Every row comes from one small tree of marks. The marks that hang from a mark follow it in brackets, in alphabetical order. Every link used is in the known rows. Which tree was each row made from?
In the rows, 128 means zero.
Known rows
vefar(linok(bidiz(bazi(dofo)) diti)): [177  97 105 197 134 133 121 135 168 141 132  44 120 130 148 140 171 158
 108  74 157 151 159 166 133 147 167 120 130 151  56 173 136 131 137 121
 189]
zogi(bivug): [122  73  75 140 129  99 124 110 147 110 133 162 156 129 115 154 134 106
 128 110 126 177 142 145 133 144 134 116 114 164 110 148 135 115 100 179
 138]
dofo(bazi bivug): [124  56  90 168 107 122 116 155 154 123 122 156 173 144 126 129 132 165
 115 128 125 179 138 159  94 140 147 108  91 173 118 145 112 125 108 172
 116]
fotun(tefav(zogi(bivug(mageviz(fidop) vudid)))): [ 51  70  86 162 154  77 128 123 139 140 139 149 147 136  88 135  93 119
  72 111 140 202 106 135 168 140  97  90  73 178 136 127 175 118  71 160
 181]
bazi(dofo(bivug(basor vudid))): [126  82 119 162 113 139 151 154 154 118 126 128 174 148 121 110 171 141
 116 117 126 161 130 158  98 128 134  86 107 186 127 102 157 165 128 133
 169]
bidiz(bazi bivug(fotun mageviz(fidop) zogi)): [ 82  96  72 192 151 108 165 121 129 154 118 134 136  69 145 151 101 140
  95  80 128 169  74 155 169 109 118 127  84 176 123 164 158 116  76 148
 217]
mageviz(bivug(fotun(tefav) vudid zogi) fidop): [ 65  66  77 167 136 102 169 153 136 121 146 188 147 134 125 120 113 143
 104 122  95 163  68 158 126 132 102 125  83 212 110 103 152 147  86 152
 228]
fotun(tefav(zogi(bivug))): [ 83  54  55 136 136  90 113 125 139 129 136 148 142 146  97 149 117 138
 101 133 142 179 129 146 165 155 116 100  92 154 116 114 150 130  77 174
 137]
bivug(basor fotun mageviz(fidop) vudid): [ 90 114 138 161 135 134 135 143 137 134 127 140 151 106 122 119 128  99
  94  93  93 183  88 145  96 119  94 117  76 213 137 150 172 131  86 143
 203]
vefar(linok(bidiz diti dofo)): [199  94 113 190 132 124 103 149 161 128 133 102 134 147 150 113 166 122
  93  82 125 150 179 162  92 172 161 112 116 146  84 172 129 144 120 134
 164]
tefav(zogi(bivug(mageviz vudid))): [ 77  77  91 151 152  71 111 122 156 128 123 136 152 140  96 154 113 117
  89  91 129 182 109 138 136 137 123  94  97 175 137 124 160 133 121 177
 162]
linok(bidiz dofo(bazi bivug(zogi))): [142  68  79 219 123 119 125 168 155 128 111 129 173 170 152 111 128 152
 103  80 127 155 126 177 107 139 164  95  62 166 138 120  98 159 107 154
 135]
dufi(fotun zogi(bivug(mageviz) tefav)): [ 95 104  98 183 118 117 166 124 166  75 136 191 159 177  97 159  98 107
  87  85 121 196 128 122 189 150 137 131  63 140 129 114 118 143  84 137
 176]
fotun(tefav): [122  68  80 133 127 133 116 137 154 139 144 131 152 126 115 127 146 122
 110 155 123 177 150 145 125 163 115 119 117 171  98 137 132 114  89 165
 145]
dofo(bivug(basor vudid)): [115  67 118 145 123 127 136 170 156 127 120 150 178 141 110 102 162 130
 119 117 104 176 130 147  81 134 120  92  97 190 142 115 158 134 113 144
 147]
dofo(bivug): [125  66  86 149 110 120 114 138 154 120 127 162 168 116 121 127 147 136
 114 124 121 175 158 148  97 144 149 100 112 163 113 138 129 132 111 157
 135]
bazi(dofo(bivug(basor))): [134  91 102 160 103 139 140 131 146 115 132 133 162 127 123 123 164 140
 118 120 137 162 142 159 112 133 152  90 106 166 120 122 146 159 108 135
 158]
fotun(tefav(zogi(bivug(basor mageviz vudid)))): [ 58  81 100 132 156  85 122 156 151 149 133 128 150 158  80 130 123 110
  81 114 132 190 102 138 157 144  94  80  69 175 157  93 179 124  83 160
 169]
bidiz(bivug(fotun zogi)): [113  70  62 143 132 121 163 126 139 119 127 172 158 118 148 145 124 128
 110 115 104 145  89 159 139 132 122 122 109 180 119 120 140 155 100 169
 182]
diti(linok(dofo(bivug(mageviz vudid)))): [147 101 127 194 128 114 144 180 159 132 109 139 167 100 116 106 157 135
  74  74 124 187 149 173  82 159 150  95 125 175 143 125 144 144 141 140
 179]
dofo(bazi bivug(zogi)): [113  60  73 187 117 111 133 149 161 120 120 155 179 166 128 129 114 162
 112 112 123 165 110 174 106 144 144 101  77 182 130 132 111 137 102 162
 133]
zogi(bivug(basor fotun mageviz(fidop)) tefav): [ 73 144 102 135 126 129 179 127 121 110 141 211 150 121 102 142 110  78
  95  86 118 205 109 134 160 122  91 104  41 175 145 147 159 113  41 142
 200]
mageviz(fidop): [122  75  92 167 122 123 122  95 136 124 135 142 148  99 127 132 129 123
 120 124 124 181 135 142 106 136 130 130 112 182  98 192 139 110  82 154
 149]
dufi(fotun zogi): [130  56 106 200 107 140 122 121 167  84 123 136 149 163 127 141 120 147
 109 111 102 165 120 141 130 150 155 161 104 161 100 133 115 160 101 138
 146]
bidiz(bivug): [131  55  78 134 131 116 140 112 143 125 134 142 155  98 133 138 147 132
 121 136 128 170 134 139 131 133 138 120 133 161 111 153 138 116 107 173
 142]
vefar(linok(bidiz)): [156  67 108 148 133 128 105 143 161 115 136 101 139 114 126 145 167 110
 125  93 119 170 162 148 120 135 168 122 118 166  83 161 128 122 129 150
 148]
mageviz(bivug(basor fotun) fidop): [ 85  89 101 152 115 118 144 126 115 111 142 179 124  94 127 132 136 140
 125 114 100 173  92 144 100 112 134 140  84 189 113 156 152 129  71 153
 194]
dufi(fotun(tefav) vikosol zogi): [113  49  92 182  90 146 132 145 160 100 132 136 136 166 130 118 109 142
  88 123 101 167 115 147 177 145 146 158  99 154 102 123 118 176  83 129
 163]
dofo(bazi bivug(mageviz zogi)): [ 98  88  86 189 126  99 126 149 170 133 126 148 178 149 120 136 104 140
  92 100 127 177 108 169 117 143 146  92  67 176 143 134 115 132 105 167
 152]
bazi(dofo): [149  87  89 163 118 136 131 103 151 114 135 109 151 116 137 149 154 133
 120 130 141 154 144 157 115 147 148 125 139 170  83 151 128 153 124 156
 162]
mageviz(bivug(basor vudid) fidop): [ 89  68 117 162 136  99 153 129 133 118 141 151 140 117 110 114 148 137
 130 116 107 183  96 134  90 112 124 126 100 203 123 158 160 106  98 147
 183]
linok(diti dofo(bivug(vudid))): [163  80 108 194 122 115 126 164 161 134 120 157 174 164 138  78 152 146
  77 108 112 156 162 161  57 182 120  87 111 166 121 129 141 162 119 144
 166]
dufi(zogi(bivug(fotun) tefav)): [108 101  83 142 108 130 181 138 150  83 131 221 154 173 107 153 107 125
 110 101 109 181 113 125 175 157 113 122  66 151 115 113 122 169  85 155
 178]
bivug(basor): [131  83 105 136 127 136 124 128 147 126 131 123 150 128 121 128 156 119
 131 127 114 172 131 144  99 140 125 123 109 179 120 159 144 115  94 155
 139]
bazi(dofo(bivug(basor vudid zogi(tefav)))): [109 111  92 161 126 138 208 160 157 108 126 169 187 182 113 109 153 135
 110 105 129 160 111 159 126 135 114  72  73 197 144  82 148 164 111 112
 197]
zogi(tefav): [125  94  81 126 127 138 152 126 152 115 138 165 159 130 117 136 148 121
 119 131 124 182 153 133 122 153 121 119 108 170 102 157 119 109  95 155
 148]

Write each row's tree
[134  70 101 172 113 125 142 142 160 113 127 137 178 138 126 121 159 146
 109 119 129 162 143 158  99 141 142  90 126 183 106 108 141 169 143 145
 170]
bazi(dofo(bivug(vudid)))
[140  54  76 213 172 107 162 161 148 159 101  81 152 131 158 117 153 148
 114  68 128 145 104 158 146 119 136 111 106 173 133 120 141 132 125 143
 178]
linok(bidiz(bazi bivug(vudid zogi)) dofo)
[ 72  40  54 161 108  99 118 129 130 105 128 150 131 154 120 139  95 143
  79 107 128 169 120 160 192 121 137 134  93 152 119 113 137 158  68 152
 148]
dufi(fotun(tefav(zogi(bivug))) vikosol)
[191  92 111 214 144 122 102 165 160 153 115  61 120 126 153 120 171 154
  97  67 138 150 173 163 111 165 159 125 117 140  78 183 133 121 118 128
 170]
vefar(linok(bidiz(bazi) diti dofo))
[ 92 109  78 143 136 129 126 145 159 145 142 147 157 127 124 137 112  99
  84 119 108 162 100 163 141 162 106 113  81 183 119 104 137 146  84 162
 201]
bivug(fotun(tefav) mageviz zogi)
[131  78  74 165 125 141 162 133 129 138 118 107 136  80 158 160 152 175
 116 109 144 144 114 162 160 117 141 133 134 164  86 131 145 148 116 158
 195]
bidiz(bazi(dofo) bivug(fotun))
[ 78 132 112 166 156 123 186 132 148 129 136 159 170 150 104 114 118  93
 100  94 113 194  89 136 129 133  84  98  54 213 153 154 162 105  71 121
 207]
bivug(basor mageviz(fidop) vudid zogi(tefav))
[175  96  96 188 130 133 103 125 160 134 135 104 147 149 153  96 151 124
  92  97 125 153 159 152  85 168 144 110 105 148 102 163 120 151 109 145
 153]
linok(bidiz diti dofo)
[165  90  94 195 111 116 118 145 154 130 126 159 164 145 142  92 144 147
  79 113 124 154 173 163  71 185 138  93 106 144 112 148 128 155 101 147
 153]
linok(diti dofo(bivug))
[103 113 100 182 124 123 157 152 165 117 125 155 179 141 133 133 124 120
  79  83 113 146  93 177 115 138 134  84  88 194 129  76 145 202 142 141
 226]
bazi(dofo(bivug(fotun mageviz vudid zogi)))
[ 99  62  81 163 146  82 151 133 162 114 135 151 156 147 121 134 140 141
 129 111 103 154  91 153  98 136 138 121 117 202 116 122 133 134 140 169
 189]
mageviz(bivug(vudid zogi))
[144  77  89 172 136 136 130 143 157 144 113  65 126  87 132 138 165 153
 130  69 141 191 137 162 127 123 171 142 134 165 102 165 127  93 132 132
 148]
diti(linok(bidiz(bazi)))
[ 94 138  77 196 120 120 190 102 146 111 142 184 175 124 114 135 110 116
  83  98 155 183 125 154 155 135 138  77  65 172 124 137 132 146  80 118
 213]
bazi(dofo(bivug(mageviz(fidop) zogi(tefav))))
[171  88 100 201 122 123 115 144 157 138 122 118 152 174 151 110 132 168
  89 120 132 157 145 170  70 187 126 123 103 165 102 184 112 134  92 166
 137]
linok(diti dofo(bazi))
[ 75  97  78 138 132  92 104 121 139 123 125 164 138 119 113 174  99 121
  80  88 126 170 106 151 148 136 130 110  80 160 128 124 151 155  96 181
 174]
tefav(zogi(bivug(fotun mageviz)))
[ 92 133  97 120 137 112 161 131 148 119 142 176 160 141  89 145 134  78
 110  98 131 204 135 129 156 142 108  92  68 158 147 139 147  94  75 154
 164]
zogi(bivug(basor mageviz) tefav)
[153  48  93 141 140 116 127 140 151 118 138 116 141 101 134 144 171 121
 122 100 126 170 154 141 149 119 170 113 125 154  96 150 138 117 126 158
 151]
vefar(linok(bidiz(bivug)))
[137  65  72 175 135 124 158 115 139 143 120  85 138  84 144 156 162 173
 125 120 163 155 132 154 161 122 148 128 148 155  90 150 142 120 120 156
 171]
bidiz(bazi(dofo) bivug)
[ 48  70  80 149 122 108 137 144 106 131 144 166 112 112 110 128 116 176
  97 138 116 173  75 146 137 120 117 126  64 184 118 126 166 142  49 147
 198]
mageviz(bivug(basor fotun(tefav(zogi))) fidop)
[115  50  80 158 100 144 117 143 144 112 135 131 143 132 140 119 126 126
  92 128 107 170 140 162 148 132 135 151 118 168  99 132 123 142  80 144
 155]
dufi(fotun(tefav) vikosol)
[ 95 113 112 121 124 149 120 162 147 148 144 137 146 114 114 124 138  96
  88 130 107 176 115 147 126 150 101 112  76 177 129 111 155 132  71 154
 185]
bivug(basor fotun(tefav) mageviz)
[103  87 102 172 113 139 181 137 151  67 131 190 157 207  97 140 117 125
 117  94 112 189 116 128 176 138 125 135  56 150 137 108 132 142  63 120
 155]
dufi(fotun zogi(bivug(basor) tefav))
[103  94  99 118 141 120 184 154 146 109 131 180 171 175  96 125 149 100
 129 104 116 193 127 131 135 135  87  95  78 185 143 123 154 107  92 149
 159]
zogi(bivug(basor vudid) tefav)
[131  73  73 168 128 149 152 136 134 140 121  87 135  83 163 149 158 159
 118  89 146 148 115 156 171  97 157 127 118 157  90 117 133 151 124 147
 191]
linok(bidiz(bazi(dofo) bivug(fotun)))
[ 80 108  92 161 139 121 172 115 127 132 134 160 147  92 134 134 105 106
  92  96 109 170  65 152 145 112 110 111  65 188 151 142 170 134  58 141
 211]
bidiz(bivug(basor fotun mageviz(fidop) zogi))
[133  78  83 192 113 129 136 137 148 138 115 104 151 101 135 143 160 172
 123 109 154 161 153 165 132 132 159 108 122 156  94 136 133 138 126 141
 161]
bidiz(bazi(dofo(bivug)))
[160  63 115 209 119 131 144 203 157 125 102 118 171 154 136  94 158 175
  97  66 125 186 134 180  85 138 165 103 101 181 141 113 114 146 142 142
 139]
diti(linok(bidiz dofo(bazi bivug(vudid))))
[113  90  78 145 148 127 184 144 165 117 130 166 177 172 116 125 136 119
 118 115 109 169 115 143 118 153  98 108  95 206 122 127 131 128 113 146
 177]
bivug(vudid zogi(tefav))
[ 86  94  89 143  98 114 141 149 153 122 136 180 127 141 113 137  86  94
  74  98 108 180  95 142 209 150 120 117  68 141 127 111 132 186  82 162
 200]
dufi(vikosol zogi(bivug(fotun(tefav) mageviz)))
[117  70 108 161 107 130 122 168 147 126 120 145 168 153 119 116 142 164
 121 123 120 181 125 162  92 135 135 103  74 175 140 143 130 119  89 159
 117]
dofo(bazi bivug(basor))
